Each row was made from one walk, in order. Every step used is in the known rows, and no mark comes twice. Write each row's walk.
Known rows
j, v: [ 0.11, -0.06, -0.37, -0.12,  0.09, -0.17, -0.01,  0.08,  0.36,  0.46,
 -0.17, -0.32, -0.19,  0.10,  0.09, -0.08,  0.13, -0.24,  0.23,  0.11,
 -0.15,  0.16,  0.05]
b, a: [ 0.15,  0.00, -0.40, -0.06,  0.01, -0.12, -0.01,  0.13,  0.24,  0.46,
 -0.10, -0.25, -0.23,  0.21, -0.07, -0.07, -0.05, -0.57,  0.10, -0.17,
 -0.07, -0.10,  0.02]
a, b, h: [ 0.20,  0.00, -0.43, -0.31, -0.03, -0.28,  0.05,  0.13,  0.17,  0.46,
  0.06, -0.29, -0.04,  0.17, -0.01, -0.03,  0.05, -0.44,  0.22,  0.23,
  0.20,  0.17,  0.01]
e, j: [ 0.29,  0.00, -0.30, -0.08,  0.03, -0.04,  0.00,  0.08,  0.22,  0.29,
 -0.21, -0.19, -0.16,  0.07, -0.06, -0.03,  0.04, -0.14,  0.22, -0.02,
  0.12,  0.18, -0.05]
h, v: [ 0.12, -0.18, -0.30, -0.06, -0.06, -0.07,  0.01,  0.14,  0.38,  0.45,
 -0.13, -0.16, -0.15,  0.05, -0.07, -0.12,  0.07, -0.11,  0.18, -0.26,
 -0.19,  0.10,  0.06]
h, v, j, q: [ 0.09, -0.13, -0.48, -0.04, -0.10, -0.16, -0.02,  0.23,  0.32,  0.14,
 -0.09, -0.16, -0.10,  0.04, -0.07, -0.24,  0.08, -0.03,  0.24, -0.24,
 -0.15, -0.05, -0.04]
q, j: [ 0.15,  0.13, -0.30, -0.04, -0.03, -0.04, -0.05,  0.10,  0.24,  0.38,
 -0.16, -0.19, -0.16,  0.07, -0.01, -0.11,  0.05, -0.36,  0.17, -0.03,
  0.12,  0.20, -0.01]
a, e: [ 0.25, -0.07, -0.33, -0.14,  0.04, -0.10,  0.09,  0.17,  0.29,  0.26,
 -0.13, -0.14, -0.20,  0.15,  0.06, -0.05, -0.01, -0.42, -0.02,  0.19,
 -0.02, -0.01, -0.09]
e, j, v: [ 0.21,  0.01, -0.31, -0.11,  0.11, -0.08, -0.01,  0.06,  0.29,  0.38,
 -0.25, -0.30, -0.17,  0.09,  0.10, -0.05,  0.16,  0.01,  0.26,  0.00,
  0.02,  0.20,  0.00]
t, v, j, e, a, b: [ 0.20, -0.19, -0.46, -0.02, -0.11, -0.22, -0.02,  0.11,  0.00,  0.32,
 -0.13, -0.29, -0.16,  0.18,  0.05,  0.07,  0.07, -0.15,  0.44,  0.25,
  0.01,  0.29, -0.04]
a, m: [ 0.18, -0.10, -0.38, -0.13,  0.08, -0.11,  0.07,  0.09,  0.29,  0.58,
 -0.04, -0.22, -0.18,  0.09,  0.04,  0.05,  0.03, -0.38,  0.22,  0.15,
  0.00,  0.14,  0.02]
t, b, h, v, j, e, a: [ 0.15, -0.18, -0.49, -0.01, -0.25,  0.08, -0.08,  0.08,  0.10,  0.43,
 -0.08, -0.31, -0.06,  0.19, -0.12, -0.07,  0.22, -0.12,  0.17, -0.13,
  0.03,  0.21,  0.06]
a, b: [ 0.22, -0.10, -0.34, -0.22,  0.06, -0.30,  0.06,  0.14,  0.16,  0.36,
 -0.06, -0.22, -0.07,  0.12,  0.03,  0.01, -0.05, -0.39,  0.32,  0.15,
  0.01,  0.24, -0.05]
b, a, e, j: [ 0.33,  0.07, -0.30, -0.09,  0.06,  0.00,  0.06,  0.15,  0.16,  0.24,
 -0.20, -0.12, -0.21,  0.25,  0.06, -0.01,  0.00, -0.27, -0.02, -0.15,
  0.16, -0.13, -0.13]
e, j, v, t: [ 0.14, -0.11, -0.29, -0.09,  0.11, -0.13,  0.00,  0.04,  0.41,  0.27,
 -0.20, -0.14, -0.36,  0.11,  0.02, -0.01, -0.03, -0.04,  0.27, -0.03,
 -0.10,  0.16, -0.02]
j, e, a, b, t, v, h: [ 0.11, -0.26, -0.47, -0.20, -0.20, -0.19, -0.04,  0.12,  0.23,  0.38,
 -0.10, -0.21, -0.14,  0.18, -0.05,  0.05,  0.20, -0.24,  0.52,  0.40,
 -0.43,  0.15, -0.15]
v, h: [ 0.14, -0.21, -0.39, -0.12, -0.01, -0.15, -0.07,  0.15,  0.30,  0.31,
 -0.09, -0.19, -0.23,  0.05, -0.16, -0.06,  0.10, -0.40,  0.30,  0.24,
 -0.39,  0.01, -0.10]
e, a: [ 0.29, -0.21, -0.37, -0.02, -0.01,  0.06, -0.03,  0.08,  0.17,  0.39,
 -0.17, -0.23, -0.16,  0.14, -0.02,  0.02,  0.02, -0.50,  0.19,  0.19,
 -0.03,  0.31, -0.03]
b, h, v, j, m: [ 0.04, -0.11, -0.08, -0.11, -0.14, -0.15, -0.02,  0.10,  0.33,  0.26,
  0.02, -0.30, -0.17,  0.09, -0.06, -0.04,  0.21, -0.07,  0.15, -0.29,
  0.06,  0.00,  0.03]
a, b, t, v, h: [ 0.08, -0.12, -0.39, -0.34, -0.06, -0.28, -0.01,  0.11,  0.31,  0.36,
 -0.03, -0.16, -0.14,  0.12, -0.12,  0.04,  0.13, -0.16,  0.47,  0.38,
 -0.42,  0.08, -0.12]
v, t, b, a: [ 0.10, -0.10, -0.37, -0.11,  0.06, -0.07, -0.03,  0.02,  0.21,  0.38,
 -0.05, -0.20, -0.28,  0.22, -0.19, -0.02, -0.16, -0.45,  0.02, -0.18,
 -0.24,  0.00,  0.05]
q, j, m: [ 0.08, -0.03,  0.03, -0.03, -0.06, -0.09, -0.04,  0.06,  0.26,  0.25,
 -0.13, -0.31, -0.20,  0.06,  0.08, -0.03,  0.16, -0.38,  0.14, -0.08,
  0.07,  0.18, -0.05]
q, j, v, h: [ 0.05, -0.02, -0.34, -0.09,  0.03, -0.10, -0.13,  0.11,  0.31,  0.37,
 -0.17, -0.25, -0.21,  0.07,  0.04, -0.10,  0.26, -0.22,  0.33,  0.13,
 -0.30,  0.09, -0.06]
v, t, b: [ 0.12, -0.20, -0.32, -0.16,  0.06, -0.09, -0.02,  0.00,  0.27,  0.30,
 -0.06, -0.17, -0.25,  0.08, -0.21, -0.02, -0.13, -0.28,  0.10,  0.09,
 -0.26,  0.24,  0.04]

Write each row's walk
[ 0.08, -0.19, -0.39, -0.14,  0.06, -0.18, -0.09,  0.12,  0.36,  0.38,
 -0.14, -0.28, -0.24,  0.08, -0.01, -0.07,  0.22, -0.25,  0.34,  0.24,
 -0.46,  0.03, -0.06]	j, v, h
[ 0.26,  0.01, -0.28, -0.15,  0.14, -0.06,  0.06,  0.11,  0.28,  0.28,
 -0.26, -0.22, -0.18,  0.16,  0.22, -0.03,  0.17,  0.00,  0.10,  0.08,
  0.06,  0.09, -0.08]	a, e, j, v
[ 0.12,  0.03, -0.39, -0.06, -0.01, -0.17, -0.05,  0.06,  0.22,  0.30,
 -0.10, -0.24, -0.28,  0.05, -0.16, -0.03,  0.03,  0.03,  0.24,  0.18,
 -0.06,  0.07,  0.06]	t, v, j
[ 0.11, -0.11, -0.36, -0.21, -0.11,  0.00, -0.01,  0.05,  0.27,  0.54,
  0.01, -0.27, -0.02,  0.09, -0.15, -0.11,  0.18, -0.05,  0.02, -0.14,
 -0.09,  0.16,  0.14]	t, b, h, v
[ 0.07, -0.28, -0.27, -0.12,  0.00, -0.03, -0.01,  0.02,  0.33,  0.35,
 -0.06, -0.12, -0.22,  0.06, -0.20, -0.05, -0.07, -0.04,  0.11, -0.19,
 -0.35,  0.22,  0.09]	h, v, t, b
[ 0.29, -0.02, -0.42, -0.15,  0.03,  0.01,  0.04,  0.15,  0.06,  0.09,
 -0.17, -0.21, -0.08,  0.20,  0.07, -0.12,  0.09, -0.19, -0.08, -0.05,
 -0.02, -0.09, -0.15]	t, b, a, e, j, q
[ 0.09,  0.07, -0.28, -0.13,  0.12,  0.00,  0.01,  0.06,  0.22,  0.31,
 -0.13, -0.17, -0.27,  0.30,  0.12, -0.04, -0.01, -0.30, -0.14, -0.16,
 -0.09, -0.05, -0.03]	q, j, v, t, b, a, e
[ 0.27, -0.14,  0.06, -0.11,  0.03, -0.06,  0.07,  0.09,  0.22,  0.06,
 -0.18, -0.24, -0.22,  0.12,  0.15,  0.07,  0.14, -0.17,  0.04,  0.01,
  0.12,  0.06, -0.17]	a, e, j, m
[ 0.15, -0.01, -0.39, -0.13,  0.05, -0.04, -0.04,  0.04,  0.11,  0.47,
 -0.08, -0.31, -0.12,  0.21, -0.13, -0.04, -0.01, -0.45,  0.01, -0.15,
 -0.15,  0.03,  0.06]	t, b, a
[ 0.05, -0.20, -0.35, -0.12, -0.11, -0.11,  0.03,  0.11,  0.50,  0.40,
  0.01, -0.07, -0.31,  0.11, -0.17, -0.10, -0.03, -0.18,  0.13, -0.17,
 -0.13,  0.02,  0.08]	b, h, v, t
[ 0.06, -0.08, -0.41, -0.28,  0.02, -0.11, -0.02, -0.01,  0.31,  0.46,
  0.02, -0.32, -0.20,  0.15, -0.11, -0.05,  0.08, -0.22,  0.04,  0.20,
 -0.10,  0.19,  0.12]	j, v, t, b, h
[ 0.26, -0.09, -0.44, -0.09, -0.03, -0.09,  0.01,  0.17,  0.22,  0.12,
 -0.20, -0.21, -0.11,  0.04,  0.01, -0.16,  0.10, -0.16,  0.22,  0.06,
  0.00,  0.09, -0.12]	e, j, q
[ 0.04, -0.04, -0.06, -0.27, -0.05, -0.34,  0.02,  0.05,  0.26,  0.18,
  0.00, -0.28, -0.13,  0.13,  0.00,  0.10,  0.10, -0.05,  0.38,  0.05,
 -0.01,  0.14, -0.09]	a, b, t, v, j, m
[ 0.19, -0.12, -0.46, -0.26, -0.17, -0.20,  0.07,  0.16,  0.25,  0.42,
 -0.10, -0.19,  0.04,  0.27,  0.05,  0.03,  0.02, -0.55,  0.44,  0.06,
  0.02,  0.29, -0.15]	j, e, a, b, t
[ 0.22,  0.00, -0.36, -0.11,  0.05, -0.09,  0.08,  0.18,  0.24,  0.32,
 -0.12, -0.17, -0.24,  0.28,  0.07, -0.05, -0.05, -0.56, -0.09, -0.06,
 -0.03, -0.21, -0.08]	b, a, e
[ 0.13, -0.11, -0.44, -0.21, -0.20, -0.18,  0.05,  0.20,  0.27,  0.38,
 -0.07, -0.12,  0.07,  0.25,  0.00, -0.01,  0.04, -0.22,  0.50, -0.30,
  0.03,  0.22, -0.13]	h, v, j, e, a, b, t
[ 0.10, -0.21, -0.38, -0.10, -0.04, -0.14, -0.09,  0.08,  0.28,  0.34,
 -0.10, -0.23, -0.33,  0.02, -0.16, -0.03,  0.17, -0.12,  0.30,  0.45,
 -0.50,  0.02, -0.03]	t, v, h
[ 0.12, -0.09, -0.40, -0.25, -0.04, -0.09, -0.01,  0.01,  0.27,  0.40,
  0.06, -0.24, -0.20,  0.14, -0.23, -0.04, -0.02, -0.34,  0.01,  0.19,
 -0.05,  0.17,  0.08]	v, t, b, h
[ 0.07, -0.22, -0.34, -0.21, -0.07, -0.23,  0.06,  0.13,  0.40,  0.38,
  0.05, -0.08, -0.23,  0.14, -0.09, -0.04, -0.07, -0.17,  0.23, -0.15,
 -0.07,  0.10,  0.04]	a, b, h, v, t
[ 0.19, -0.10, -0.41,  0.13, -0.21,  0.07, -0.08,  0.12,  0.14,  0.40,
 -0.25, -0.26, -0.18,  0.16,  0.06, -0.07,  0.14, -0.49,  0.24,  0.04,
  0.08,  0.29, -0.04]	q, j, e, a
[ 0.36,  0.01, -0.26, -0.13,  0.06, -0.01,  0.08,  0.14,  0.21,  0.18,
 -0.21, -0.11, -0.17,  0.14,  0.05, -0.01,  0.04, -0.14,  0.04,  0.07,
  0.16,  0.06, -0.14]	a, e, j
[ 0.15, -0.23,  0.11, -0.09,  0.03,  0.03,  0.05,  0.03,  0.23,  0.09,
 -0.12, -0.15, -0.28,  0.21,  0.04,  0.07,  0.06,  0.03, -0.08, -0.46,
 -0.13, -0.06, -0.09]	h, v, t, b, a, e, j, m
[ 0.07, -0.21, -0.37, -0.03, -0.23, -0.08,  0.00,  0.14,  0.28,  0.39,
 -0.05, -0.10, -0.22,  0.20,  0.02, -0.05,  0.05, -0.22,  0.28, -0.23,
  0.06,  0.22,  0.01]	q, j, e, a, b, h, v, t
[ 0.14, -0.05, -0.53, -0.08, -0.05, -0.22, -0.03,  0.22,  0.25,  0.10,
 -0.09, -0.22, -0.13,  0.05, -0.08, -0.20,  0.03, -0.27,  0.24,  0.05,
 -0.06, -0.02, -0.09]	v, j, q
[ 0.22, -0.26, -0.46,  0.08, -0.18, -0.01, -0.03,  0.12,  0.18,  0.40,
 -0.22, -0.29, -0.20,  0.16,  0.01, -0.04,  0.10, -0.53,  0.25,  0.15,
 -0.07,  0.23, -0.03]	j, e, a
[ 0.09,  0.03, -0.53, -0.28, -0.08, -0.34,  0.03,  0.18,  0.24,  0.14,
 -0.02, -0.19, -0.04,  0.12, -0.03, -0.10,  0.04, -0.04,  0.39,  0.17,
 -0.08,  0.06, -0.12]	a, b, t, v, j, q
